(in the rows, 128 means zero)
Known rows, with every step that occurs
tima lovusa zepem nodaral ninor: [140 137  99 116  93 132 106 143 135 123 161 131 152 150 133 127 128 121
 138 120 142 190 131 134 107 144 143 102 124 145 125 134 135 112 165 147
 133 135 106]
zafi zepem: [126 158 142 140 106 123  98 154 122 136 124 158 138 122 150 148 127 112
 112 179 145 130 148 144 127 142  99 146 146 127 164 155 137 146 105 122
 126 128 110]
doziz fovepag: [133 123 144 136 115  69 104 141 144 133 129 155 139 154 160 168 121 109
 113 134 138 102 142 142 106 145 102 150 135 124 136 120 128  84  42 117
 126 173 123]
gizak keso: [120 146 139 131 110 111  78 129 131 142 164 166 160 130 157 141 103 106
 100 136 160 108 127 133 132 180  99 144 125 113 115 149 129 103  94 134
 123 140 120]
lugok doziz fovepag: [134  85 129 125 112  74 128 130 143 133 133 132 138 160 158 158 123 112
 142 131 131  87 133 127 106 127 122 146 124 126 137 100 125  70  19 102
 120 170 115]
noson dezola keso: [ 94 152 138 136 118 107 137 165 141 142 154 175 137 138 136 137 157 117
 133 112 144 121 128 136 115 177 135 144 144 115 137 142 130 109 135 159
 112 160 109]
fepuned gude zafi zepem nodaral ninor: [148 155 106 134  97 157  95 164 135 118 109 178 126  93 112 125 166 139
 125 226 170 143 151 163 124 107 113  78  86 176 138 186 124 105 151 173
 116 170 141]
lugok ninor nodaral zepem lovusa: [ 98 138 127 134 112 140  88 140 134 143 155 145 142 146 125  98 147 103
 141 135 127 204 116  94 160 114 123 123 141 129 134 102 138  46 204 150
 132 150 127]
lovusa fepuned gude zafi: [153 144 130 124 107 107  97 165 142 100  95 175 129 100 133 145 135 126
 112 153 179  61 144 148 107 128 118 140 125 122 138 163 107 103  91 171
 156 163 144]
tima lovusa zepem nodaral ninor lugok doziz: [124  95 106 112 108 138 146 139 131 120 149  99 158 162 125  83 135 130
 173 112 135 186 116 121  88  93 179  87 149 158 135  94 132 124 164 128
 126 117  91]
gude zafi zepem nodaral ninor lugok: [123 149 137 135 113 154 117 163 144 136 133 163 133 109 115  96 167 142
 126 223 148 189 143 165 110  78 129  78 139 190 158 140 128 129 175 142
 144 157 123]
fovepag doziz: [135 115 139 111 110  80 111 163 117 138 132 152 136 131 161 174  97 114
 115 139 147 117 133 137 106 153  98 146 146 135 132 120 126 114  40 137
 118 138 118]
ninor nodaral zepem lovusa fepuned: [110 144 146 134 111 140  97 143 135 132 137 161 147 145 132 112 134 107
 130 114 163 173 126 106 161 119 120 133 178 118 153 100 135  89 139 173
 191 133 115]
lugok doziz: [131 103 124 114 105  98 121 139 126 137 137 141 137 127 149 143 111 112
 131 132 128 107 130 125 124 136 122 141 128 118 132 133 134  96  79  97
 118 154 114]
keso gizak: [122 147 138 116 112 104  78 138 121 145 130 169 159 136 155 136  94  93
 108 135 143 117 148 132 120 153 104 152 144 117 148 158 143 125  91 124
 122 173 129]
zafi zepem lovusa fepuned: [116 167 140 126 107 139 114 149 132 123 136 148 139 131 148 136 131 101
 135 161 171 115 146 130 114 120 113 180 151 118 157 112 153 103 108 158
 186 142 104]
nodaral zepem lovusa fepuned gude zafi: [102 151 128 132 115 146  78 151 138 101 100 162 141 108 114 129 153 127
 126 167 178  82 142 117 111 106 119 150 134 141 132 138 124  51 126 185
 176 146 162]
fepuned lovusa zepem nodaral: [106 158 136 144 115 133 106 167 140 117 135 152 127 144 142 146 124 125
 142 139 157 150 106 115  90 145 135 136 143 118 112 102 118 100 161 142
 118 128 126]
nodaral ninor lugok doziz fovepag: [135  69 117 115 117  77 165 131 131 132 123 125 144 170 137 113 138 126
 145 121 128 124 139 136 113  97 140 107 155 163 137  75 136  88  51 110
 135 179  92]
fepuned lovusa zepem: [121 160 134 143 118 118 110 164 127 112 126 143 135 141 146 148 118 120
 132 134 155 108 110 121 104 160 129 163 157 112 125 104 125 125 139 133
 122 110 116]
lugok ninor nodaral: [149 129 129 128 105 106 110 148 140 140 152 156 132 142 142 115 126 101
 128 121 129 190 117 128 155 138 114 117 132 113 144 125 124  95 163 138
 110 170 114]
fovepag doziz lugok: [139  99 157 122 119  78 143 173 114 135 128 147 137 146 163 159 101 111
 126 139 146 111 139 145  73 102  97 147 142 136 135  74 123 126  32 128
 122 142 136]
zepem lovusa fepuned gude zafi: [138 143 132 120 114 126  96 162 144  98 108 162 133 104 128 135 144 123
 125 165 178  54 133 135 102 115 122 170 104 122 122 141 130  60 108 174
 159 177 156]
dadanu tima: [135 110 132 125 113  81  85 131 123 133 117 114 136 123 148 146 128 116
  96 118 143 138 152 133 118 160 102 157 137 100 122 147 134 133  64 115
 124 149 118]
fepuned lovusa: [135 156 144 126 121  96 110 162 126 119 128 148 137 134 152 158 108 120
 108 121 149 109 104 126 125 163 128 153 129 113 109 114 135 129 101 130
  95 157 135]
zafi zepem lovusa fepuned gude: [126 165 128 130 107 142 111 159 123 108  93 149 137 126 134 135 139 112
 135 162 186  78 150 126 110 127 114 169 134 111 149 136 148 104 107 185
 153 143 115]
dadanu tima lovusa zepem zafi: [119 110 121 134 117 111  77 133 133 113 143  72 154 139 144 136 147 112
 127 110 141 157 131 119  80 142 134 188 128  97 120 135 122 181 105 137
 116 105 117]
gude zafi zepem nodaral ninor lugok doziz: [122 111 122 123 114 158 143 155 136 136 136 145 137 114 115  83 166 140
 154 218 142 171 130 150 107  58 144  79 128 187 155 122 125 111 154 129
 142 155 113]
fepuned gude zafi: [146 139 134 136 110 107  82 169 137 115  94 172 132  98 129 146 136 131
 101 178 152  66 134 150 115 141 110 138  99 132 126 184 118 103 105 142
  99 163 161]
ninor nodaral zepem lovusa: [103 141 150 144 116 137  76 149 129 142 135 157 152 141 126 112 137 113
 122 141 135 176 117 106 169 128 116 127 154 132 140 121 144  93 152 145
 134 130 132]
dadanu tima lovusa fepuned gude zafi: [179 107 118 118 117  90  84 144 142  82  92  92 155 112 132 132 144 129
 105 107 190  80 132 142  88 142 133 159 102  96 122 155 110 152  47 176
 121 138 148]
lovusa zepem nodaral ninor lugok doziz: [104  90 107 116 107 141 151 143 127 134 134 134 132 151 121  89 142 128
 167 144 131 183 142 122  99  87 156  86 169 161 140 102 130  88 173 122
 156 133  83]
gizak keso dezola: [113 142 138 123 111 114  93 109 126 143 120 180 184 129 134 125  90  96
 116 130 167 105 134 129 127 180 108 142 127 107 134 146 127 122 104 144
 128 150 140]
tima dadanu: [151 120 134 122 118  98 103 146 136 133 152 127 145 112 143 147 101 113
 128 133 146 133 127 130 122 163 119 150 158 110 135 152 136  78  72 122
 114 149 129]
dezola keso: [116 136 136 138  95 104 106 158 131 143 186 167 139 124 140 143 116 114
 128 127 142 116 135 126 121 173 117 138 139 122 145 146 143 102 104 144
 114 118 116]
fepuned lovusa zepem zafi gude: [ 87 180 121 133 119 141 102 136 124 117 123 146 136 125 136 143 158 120
 138 182 158 141 119 116  95 121 134 172 157 121 103 130 118 171 157 124
 118 117 118]
ninor lugok doziz: [116  91 148 119 124 102 139 149 122 136 116 127 145 139 143 114 117 123
 135 126 121 112 124 116 109 108 145 131 165 131 141 115 134 120  98  96
 113 143 107]
noson dadanu tima lovusa zepem nodaral ninor: [138 122  99 117 123 106  96 143 140 121 161  72 156 144 131 117 160 127
 143 103 158 211 136 135  93 152 128 122 127 124 153 141 121 124  81 165
 130 125  92]
fovepag doziz lugok ninor nodaral zepem: [121  89 142 136 116 109 141 161 119 144 137 147 138 159 143 113 126 104
 153 126 143 203 125 119 111  73 110 100 166 144 153  43 106  99 120 162
 129 119 137]

Rows
[135 136 109 106  94 114 111 141 132 141 152 171 126 132 134 139 126 123
 117 141 138 193 145 134 134 138 109  88 116 152 116 147 138  82 140 137
 139 197 117] | zepem nodaral ninor
[148 161 132 140 105 137 101 171 137 102  88 171 129  92 129 138 150 125
 123 197 194  69 151 159 107 115 110 145 134 130 169 167 109 136  96 181
 157 130 132] | lovusa fepuned gude zafi zepem
[ 99 140 145 145 115 135  76 145 134 147 141 163 146 135 134 127 148 114
 117 139 125 204 121 111 163 123 117 118 161 129 141 140 110 146 150 152
 131 134 128] | ninor nodaral zepem zafi
[120 135 148 147 110 124  80 149 124 147 124 168 149 134 132 124 126 114
 110 129 133 186 127 118 173 142 111 101 176 131 154 145 122 130 134 139
 132 117 119] | ninor nodaral zepem
[133  93 137 112 113  79 154 159 122 136 146 134 124 148 161 143 111  99
 147 132 139 138 140 132  63  85 104 142 127 138 133  52 120  78  81 135
 122 165 137] | fovepag doziz lugok ninor
[114  91 119 128 112 128 166 139 140 135 126 131 139 170 132 102 157 130
 167 174 139 170 146 137  96  70 141  82 148 177 154  84 132  99  90 130
 133 163  91] | zafi zepem nodaral ninor lugok doziz fovepag
[153 158  99 122  94 157 119 160 143 108 110 182 121  96 113 122 163 137
 137 201 194 139 160 163 116  97 112  87 113 164 150 162 114 105 140 203
 173 170 127] | lovusa fepuned gude zafi zepem nodaral ninor
[133 159 146 144 110 134  85 164 140 131 132 165 135  93 142 142 143 120
 110 222 148 110 139 167 117 121 102 148 123 140 169 169 123 135 114 125
 137 133 135] | gude zafi zepem
[105 134 119 129 107 139 130 147 128 134 129 157 132 147 122 102 142 128
 140 146 138 202 151 129  99 109 137  88 182 162 139 118 133 102 196 140
 160 134  90] | lovusa zepem nodaral ninor lugok
[117 169 149 139 115 149  80 163 144 129 142 151 140 103 136 129 153 117
 121 232 145 100 127 151 113 107 109 172 101 143 151 143 147 103 130 129
 137 143 149] | gude zafi zepem lovusa
[ 96 113 139 147 120 140 120 150 135 145 157 151 133 153 130  96 162 103
 147 138 119 229 127 109 123  57 120 117 139 129 145  76 107 109 190 147
 130 160 146] | doziz lugok ninor nodaral zepem zafi
[118  73 118 114 117  98 163 130 143 136 135 135 138 177 135 110 145 130
 156 130 130 168 135 127  96  82 147  78 138 168 126  74 130  66  84 121
 130 193 102] | zepem nodaral ninor lugok doziz fovepag
[ 93 131 123 138 111 139  89 137 139 148 159 156 135 137 131 112 162 106
 139 134 118 237 123 100 158 111 120 118 144 129 140 122 109  95 196 154
 128 154 127] | lugok ninor nodaral zepem zafi
[110 162 143 138 112 140  93 152 125 135 134 146 140 126 144 135 134 108
 122 189 144 117 134 129 119 133 107 171 125 126 146 135 163 116 122 128
 128 142 118] | zafi zepem lovusa
[151 105 145 136 114 102 143 153 136 140 141 151 132 152 145  99 127  99
 136 122 126 182 128 132 122  85 116 116 128 115 148  80 118 111 162 130
 114 170 129] | doziz lugok ninor nodaral
[145 125 138 118 140  66  85 147 132 126 140  64 168 135 151 140 136 120
 103  89 149 142 117 132 106 174 114 168 121  87 153 154 126 158   4 142
  88 131 115] | noson dadanu tima lovusa
[106 145 123 132 124 138 142 159 130 119 127 144 134 153 126 106 139 140
 145 130 152 187 114 121  98 116 155  95 173 157 114  77 130 118 201 151
 128 134 100] | fepuned lovusa zepem nodaral ninor lugok
[137 157 116 126  97 152  98 154 145 137 153 177 128  98 126 129 158 131
 124 226 153 179 146 169 126 104 107  88 100 180 152 163 128 105 154 147
 152 172 131] | gude zafi zepem nodaral ninor
[107 118 138 136 119 140 143 140 136 130 151 146 136 163 133  82 145  95
 162 109 154 194 131 102 118  49 126 131 158 120 151  34 128  54 185 172
 193 160 129] | doziz lugok ninor nodaral zepem lovusa fepuned
[118 129 128 113 113 115 130 148 128 143 133 159 135 141 126 107 131 136
 116 135 131 203 144 135 118 113 134  78 153 168 125 126 140 108 162 133
 133 181 108] | zepem nodaral ninor lugok
[143 152 138 149 110 136  82 176 133 113  88 166 135  93 129 139 151 134
 109 221 164  71 142 162 117 127 105 136 108 140 154 192 120 131 110 152
 102 132 147] | fepuned gude zafi zepem
[116 112 146 149 115 123 129 151 131 145 137 153 138 156 132  93 142 105
 139 126 128 207 132 112 133  74 113  94 159 130 154  76 115  93 178 137
 134 141 137] | doziz lugok ninor nodaral zepem
[101 144 134 138 102 138  90 157 136 135 137 156 127 137 138 144 127 113
 136 160 141 167 146 126  94 139 116 125 149 125 139 142 122  87 159 130
 145 129 117] | lovusa zepem nodaral
[ 64 160 124 127 108 138  73 114 121 146 125 163 147 113 127 144 165 122
 114 190 139 181 150 111 123 116 107 136 164 145 119 172 123 139 136 118
 141 138 130] | nodaral zepem zafi gude
[103 116 146 146 122 138 121 144 130 144 147 141 139 160 125  84 150 103
 148 137 125 197 122 105 127  61 121 124 137 131 142  56 136  57 194 143
 136 155 147] | doziz lugok ninor nodaral zepem lovusa
[ 73 147 136 136 113 129  76 140 126 143 143 158 138 125 139 149 144 119
 113 150 124 168 138 109 125 129 112 141 152 137 128 147 121 114 131 134
 139 148 136] | nodaral zepem zafi
[124 161 137 147 114 153  76 174 135 109  98 154 138  95 124 126 161 125
 121 232 163  59 131 149 113 114 113 160  86 142 140 170 141 102 125 158
 107 145 158] | fepuned gude zafi zepem lovusa
[106  77 108 131 111 120 162 137 143 129 133 130 135 180 131 104 155 127
 179 143 132 164 144 129  80  77 151  88 168 166 141  65 122  67 118 123
 158 150  87] | lovusa zepem nodaral ninor lugok doziz fovepag
[140 108 121 137 110  97  79 137 127 112 127  72 157 140 144 132 128 113
 121 100 151 132 136 130  89 161 128 167 145  93 131 137 130 162  91 121
 119  91 108] | dadanu tima lovusa zepem
